Each row was made from one small tree. The marks that hang from a mark follow it in brackets, in alphabetical order. Every link used is in the known rows. Write each row's tree.
Known rows
K{A R{Y}}: [ -1 -19  10  22   2  15 -13 -77   7   9 -33   6  15  -1   5 -19   7   5
  41 -15 -35   7]
Y{R W}: [ 30  16   8   1   3  -2  23  57   4 -20  24   4  19   8 -21  21   4 -10
 -18  25  24 -21]
Y{R}: [ 33  27 -18   7   7 -16  25  -5   8  -3  18   5  12  12   5   6  16 -21
  12  33  19 -22]
R{K Y{W}}: [  3  -2  28  -9 -19  16   2 -14 -10   3  13  -4  62  -3  -6  19 -32  39
 -22 -30  15  19]
K{A R}: [ 14  -2   8  25  13 -10  -5 -48  10  22 -28   0   4  11  18 -35  25 -18
  42   5 -37  -5]
W{Y{L R{K{A}}}}: [ 55  13  -3   6  10 -59 -25  59 -25  22  11 -22 -52 -12  14  19  15 -53
  12   8  18  -4]
Y{L R{K{A}} W}: [ 51  16  18   9  -5 -33 -17 102 -10  -4  23 -40 -45  -6 -20  20  13 -41
 -28   0  14  -2]
A{Y}: [ -3   2 -22   1  10  -3   8 -83   6  34  -4 -23  48  18  14  11   9  -8
  20  13  11 -11]
W{Y{L R}}: [ 45   3 -12  -8  19 -32   2  34 -11   2  19  11 -27  -9   1  38  -1 -40
  14  50  43 -15]
R{K{L}}: [ -4  25 -38   3  -4 -11  13 -26   6  21 -12 -13 -13  10  38 -30  -2   0
   9 -27  -5   9]
L{Y{W}}: [ -2  -9  34 -11  11 -42  17   1 -14   0  10  25  29  10   0  15  14  23
 -18  -1 -15  -1]
A{K{L}}: [-37  28 -36   2   0  17   9 -23  11  -5  -7   2 -24   6  38 -43   0  14
  15   4 -24  -3]
R{K}: [ 17  23   7   3  -2 -28  12 -46  -5  33  11 -10  52  17  32 -10   3   3
   7  -5   4   4]
A{K{L R{Y{W}}}}: [-67 -16   0  -2 -21  84 -17  20  17 -35 -23  19 -13 -16 -22 -34 -27  37
 -14 -19 -22  12]
Y{L}: [ 29   2  -4  -1  13 -23  15 -47   4  21  11  -9  22   6  21  16  -2 -17
  15  39  17  -3]
L{Y{R W}}: [ 15   2  21  -7   4 -45  14  56 -13 -16  27  20  -8   8 -26  20  29  -2
 -29   7   5 -15]
R{K Y{L W}}: [ 19 -13  26 -13 -18  13 -10  10 -10   6  22 -19  39 -11 -16  39 -37  18
 -31 -13  29  21]
W{Y{L}}: [ 32  -9  -1 -12  25 -27   6 -22 -12  23   3  11  16  -8  28  31 -13 -15
  27  41  26  -1]
W{Y}: [ 21   2   0  -6  24 -27  16 -31 -12  18  -3  22  39   5  36  13  -7   6
  36  25   8  -5]

Write each row's tree
[-37 -24   5  -3   3   0  -1  26   6 -12 -26  30 -43   2 -16 -29  20   8
  -9 -22 -30   4] : K{L{Y{W}} R}
[ -7   5 -13  -7   4 -23  13  76  -3 -30   4  23 -68   0 -18   4  30  -5
 -26 -15  -7 -11] : K{L{Y{R W}}}
[-18   1 -10  -9 -18  31   3  12  -1 -10 -10  -5  -2 -10  -1   3 -30  36
 -21 -52   4  24] : R{K{L} Y{W}}
[-49 -19  33  -1 -21  68 -18  -4   6 -23   0  17  51  -7 -31 -14 -25  43
 -11   4 -11   7] : A{K{R{Y{W}}}}
[ 14 -23  25 -12  -1  19   7 -16  -1 -10  13  -2  37 -13 -18  47 -33  21
 -15  13  29  11] : R{Y{L W}}
[ 42   5  11  -5   2  -2  12  73   4 -19  29  -9  -4  -2 -31  38  -2 -29
 -28  41  41 -15] : Y{L R W}
[-37  17 -14  -8  -7 -13  -4  96  -6 -41  14  19 -78  -2 -19 -20  24   5
 -34  -8 -19 -12] : A{K{L{Y{R W}}}}
[-17  13 -23  -4   0 -52   1 -30 -12  22 -11   5 -38  13  34 -28  22   6
   1 -46 -25  13] : R{K{L{Y}}}
[-37 -29  35  -7 -22  60 -30  10   6 -19  10   3  27 -19 -37   3 -30  19
 -20  18   9  12] : A{K{R{Y{L W}}}}
[ -1  12 -64  22  14  -4  -7   5  12   4 -31 -39 -87   3   6 -14  39 -51
  20 -20 -14 -19] : K{A{Y{R}} L}
[  8  27 -32  18   5 -31  -2 -17   0  24 -26 -28 -49   6  48 -43  16 -11
  22 -44 -37  12] : R{K{A L}}
[  7 -41  41  10  -3  26 -23  -1   6  -8 -21  -9  -8 -18 -31  16 -12  -4
   5  -1 -11  12] : K{A R{Y{L W}}}
[-58  13 -53   1  -1  26 -11 -45  13   9 -16 -27 -21   7  20 -29   9   0
  12  -5 -14  -6] : A{K{L} Y}
[-14 -29  35  -1 -11  54   1 -25  10 -12 -13  18  58  -6 -28   6 -22  27
  -5  -4   1   7] : K{R{Y{W}}}
[-44  -7  15   5 -17  49 -14 -70  10  -4  -2  14  44  -2  -2 -31 -15  28
  13   6 -19   5] : A{K{R{Y}}}
